Each row comes from the steps of one walk. Every step used is in the known rows, and no mark comes twice. Write the walk behind each row, first mark first.
Known rows
A Y E X C: 1.484  0.252  -1.693  -0.514  2.235  1.226  -3.530  2.424  2.368  -0.556  1.073  2.247  2.899  1.314  5.605  1.375  3.041  -0.498  -2.139  -0.388  0.243  1.213  -0.032  -2.139
U G X: 0.727  -0.759  -3.565  -0.796  -0.419  -2.387  -1.437  -0.361  -0.609  0.246  0.417  0.105  -5.612  -3.024  -0.008  0.103  1.697  -0.723  -4.993  0.769  2.601  3.019  -3.496  -3.341
H Y C M A: 2.219  -0.935  -1.016  -0.660  3.141  -0.007  -1.091  3.979  -2.081  0.681  -0.912  -1.443  5.837  -4.249  -3.871  -0.283  -0.242  -1.010  -5.736  -4.014  -2.007  -2.297  -0.358  -5.278
H Y C M: 2.625  -1.107  -1.816  -0.912  2.271  -0.396  -2.054  3.406  -1.488  0.038  -0.264  -0.583  5.648  -3.492  -3.073  -0.182  0.401  -1.031  -6.042  -3.068  -3.380  -2.039  -0.036  -5.574
M A Y E X: 1.343  0.433  -0.275  0.168  2.504  1.126  -1.320  4.011  0.997  0.807  0.483  0.540  3.158  0.162  3.677  1.707  1.863  -0.196  0.016  0.488  2.752  0.064  -1.216  -0.149
Y C: -0.280  -0.505  -2.667  -0.258  1.321  -0.086  -1.168  -0.683  -0.485  0.043  0.469  0.007  4.257  -3.606  -1.443  -0.650  0.386  -0.880  -1.780  -2.371  -1.132  0.292  -0.584  -3.227
G X C M: 0.902  -0.570  -2.914  -0.435  1.419  -0.278  -3.016  1.452  0.234  -0.537  0.089  -0.950  -3.776  -3.964  0.171  -1.175  2.362  -0.899  -4.480  -1.528  -2.943  2.328  -2.079  -3.361
M A: 0.074  -0.117  0.189  -0.093  1.724  0.568  0.102  2.083  0.192  1.242  0.063  -1.320  1.717  -2.231  -1.766  0.670  0.103  -0.666  1.565  -0.617  1.137  -0.941  -2.850  0.089
A M: 1.535  -0.185  -1.486  -0.085  0.682  0.619  -0.803  1.211  -0.347  0.032  0.350  -1.297  2.012  -3.702  -2.605  -0.577  1.019  -0.810  2.015  -1.851  -0.269  -2.786  -0.614  -1.474
E X C: -0.648  -0.155  -0.575  -1.490  1.718  0.627  -2.904  0.401  1.392  0.477  -0.686  0.470  -1.078  -0.079  2.588  1.053  1.746  -1.073  -3.567  -1.272  -0.775  2.909  -0.142  -2.093
E Y C M: 1.489  -0.083  -2.208  -0.724  2.345  0.544  -2.594  3.359  -0.828  -0.212  2.662  -0.465  5.011  -3.559  -1.892  -0.597  1.755  -0.778  -4.376  -4.436  -3.508  0.312  0.286  -4.821
U G X A Y: 1.430  0.496  -2.873  -0.217  0.659  -2.162  -2.463  0.942  0.845  -0.186  1.601  0.816  -5.548  -1.742  2.849  0.542  2.486  -0.876  -6.958  0.694  3.282  2.153  -3.902  -5.676
E X: -0.045  -0.139  -0.513  -1.019  1.169  -0.013  -2.180  1.287  0.687  0.696  -0.194  0.259  -1.698  0.109  1.818  1.841  1.488  -0.743  -2.098  1.260  0.417  1.908  -0.282  0.341
X C M A: 0.482  -0.543  -0.004  -0.727  3.136  1.276  -1.586  3.033  -0.230  0.402  -0.009  -1.886  -0.698  -4.589  -1.320  -0.570  0.820  -1.087  -1.863  -3.629  -2.825  0.235  -2.234  -3.287
C M A Y E X D: 1.938  0.578  0.284  0.393  2.005  0.250  -1.727  6.970  -0.562  -0.077  1.139  -0.157  -0.622  -3.368  1.837  2.391  2.155  0.187  -1.409  0.732  0.466  1.165  -1.240  -0.823
C M A Y: 2.163  0.079  0.561  0.286  2.423  0.837  -1.203  6.405  0.435  -0.064  1.871  -1.516  -0.949  -4.154  -1.183  0.976  1.340  -0.607  -0.475  -2.331  -0.524  -2.598  -2.176  -1.273
E M: -0.043  -0.016  -0.587  -0.804  0.743  0.653  -1.272  4.694  -0.282  0.811  1.345  -1.185  1.946  -1.532  -0.529  -0.806  0.707  -1.172  2.224  -0.709  -1.248  -0.780  -0.280  -0.034
U D: -0.683  0.229  -1.892  -0.464  -1.534  -1.070  -0.452  0.952  0.434  -0.859  0.893  0.313  -1.742  -1.186  -2.852  2.058  1.004  0.243  2.669  1.048  0.681  -0.987  -2.584  -0.046
M A Y C: 0.647  0.439  -0.948  0.516  2.398  0.949  -0.687  2.998  0.846  -0.010  0.780  -0.468  4.688  -3.917  -0.949  0.170  0.426  -0.564  -0.471  -3.481  1.973  -1.925  -1.061  -3.061
C M A Y E: 2.717  -0.148  -0.617  0.496  2.902  0.949  -1.280  5.844  -0.349  0.138  1.982  -0.813  1.681  -3.347  0.401  0.565  1.687  -0.440  0.345  -0.968  -0.528  -1.655  -1.946  -1.086
X C M A Y H: 2.314  0.132  -0.741  0.116  2.088  0.607  -1.901  5.280  0.574  -0.468  1.177  -1.070  0.875  -5.079  -0.574  0.184  0.284  -0.483  0.117  -4.562  -1.382  -1.541  -1.758  -5.393
E M A Y: 0.671  0.890  0.835  -0.176  1.699  1.533  -0.690  7.666  0.474  0.678  1.438  -1.522  3.179  -2.049  0.282  -0.242  0.812  -0.852  3.145  -1.933  1.226  -2.447  -0.479  -0.459

Which walk is each row?
0.960  0.479  -0.236  -0.167  3.058  1.658  -2.046  3.089  1.683  0.462  -0.032  0.626  3.280  -0.128  4.171  1.087  2.101  -0.584  -1.292  -1.429  1.696  1.054  -0.814  -1.940 -> M A Y E X C
0.883  -0.410  -1.622  0.030  2.811  0.500  -0.653  2.185  -2.485  0.546  0.273  -2.027  1.747  -6.791  -2.860  -1.131  0.032  -0.920  -2.375  -4.152  -2.200  -0.156  -0.703  -3.275 -> Y C M A
2.052  -0.049  -2.040  0.258  2.084  0.310  -2.532  4.119  0.508  -1.293  2.316  0.120  2.089  -5.092  -0.374  0.014  1.676  -0.637  -2.444  -4.090  -1.781  -2.046  0.116  -4.509 -> A Y C M
2.044  0.400  -2.243  -0.403  -0.083  -0.835  -1.781  3.432  0.940  0.239  2.712  0.315  6.034  -0.301  -1.051  1.027  0.535  -0.195  1.337  -1.263  -0.238  -0.163  -1.547  -4.008 -> E Y H
1.171  0.268  0.664  -0.775  3.141  1.376  -3.213  5.013  0.987  0.045  -0.030  -0.635  -2.939  -2.496  2.809  1.339  2.036  -0.814  -4.609  -2.900  -0.910  1.005  -0.007  -2.983 -> E X C M A Y
2.025  0.776  -3.202  0.799  1.952  -0.621  -3.230  2.270  0.257  -0.735  1.493  -0.191  -1.818  -3.787  2.202  -0.569  2.334  -0.876  -6.385  -1.615  -0.816  0.902  -1.420  -5.537 -> G X A Y C M
1.574  1.358  -0.835  0.197  2.632  0.969  -2.510  4.633  1.223  0.447  2.894  0.803  4.230  1.135  4.665  -0.293  2.227  -1.080  0.161  0.764  -0.140  -0.688  -1.144  -2.337 -> X A Y E M
0.828  1.384  0.344  -0.250  2.078  0.322  -3.217  2.481  2.615  0.288  1.226  1.115  -1.761  1.723  5.227  2.514  2.255  -1.030  -4.204  1.178  1.427  0.893  -0.927  -2.307 -> E X A Y
0.370  0.083  -2.628  -0.760  1.726  0.532  -2.070  1.591  0.232  0.019  2.079  0.307  6.814  -1.439  -1.397  -0.367  1.476  -0.701  -2.888  -3.526  -1.439  0.604  0.115  -4.557 -> E Y C
0.332  -0.091  -1.017  -0.263  2.256  1.297  -0.099  4.275  -1.762  1.826  0.672  -1.159  5.881  -0.955  0.580  -1.416  0.689  -0.861  3.193  0.349  -0.126  0.407  -0.768  0.819 -> Y E M A
2.127  -0.042  -2.874  0.467  2.588  0.614  -2.638  3.608  0.395  -0.378  0.561  -0.573  0.111  -3.398  2.287  -0.850  2.693  -0.452  -3.276  -1.834  -0.920  1.605  -2.079  -3.333 -> G X C M A Y E
2.194  0.442  -0.215  -0.430  2.104  0.376  -2.998  5.313  0.562  -0.052  0.146  -0.624  -1.128  -3.698  2.580  1.552  0.909  -0.504  -2.667  -3.118  -0.395  1.064  -0.156  -4.485 -> E X C M A Y H
1.935  0.198  -1.591  -0.050  1.710  0.649  -2.884  3.049  1.634  -0.260  1.551  2.029  2.711  1.623  4.990  2.017  2.967  -0.393  -0.816  1.225  1.222  0.438  -0.241  -0.523 -> A Y E X
1.695  1.003  -0.057  0.299  0.637  0.616  -0.426  7.867  0.011  0.643  1.469  -1.577  4.376  -2.864  -0.265  0.050  -0.416  -0.476  4.958  -1.994  1.681  -2.465  -0.346  -2.045 -> E M A Y H
3.310  0.329  -0.482  0.695  1.361  -0.161  -0.960  6.612  -0.152  -0.049  1.763  -1.448  0.614  -5.059  -1.476  1.128  0.066  -0.250  1.618  -2.533  0.078  -2.544  -2.197  -2.826 -> C M A Y H
0.482  0.774  -0.314  0.033  2.059  1.603  -0.763  6.417  -0.643  0.394  1.055  -1.484  5.176  -3.421  -0.525  -1.465  0.490  -0.937  1.573  -4.133  0.730  -1.849  0.903  -2.504 -> E M A Y C
1.662  0.273  -0.637  0.595  2.447  1.033  -0.655  3.737  1.021  0.506  1.253  0.325  5.124  -0.618  1.118  0.774  1.390  -0.341  2.409  -0.312  2.176  -1.440  -2.501  -0.376 -> M A Y E
1.844  0.998  -1.471  0.411  3.121  0.213  -2.876  2.805  0.759  -0.571  2.544  0.210  1.286  -3.499  1.399  -0.073  1.681  -1.098  -4.481  -3.030  -1.657  -1.408  -1.188  -5.551 -> X A Y C M
0.700  0.974  -0.223  -0.442  1.743  0.347  -2.504  0.808  -0.101  0.994  -0.280  -0.601  -1.078  -0.928  2.368  0.928  1.665  -1.221  -3.272  0.482  0.478  0.700  0.208  -2.440 -> E X A M
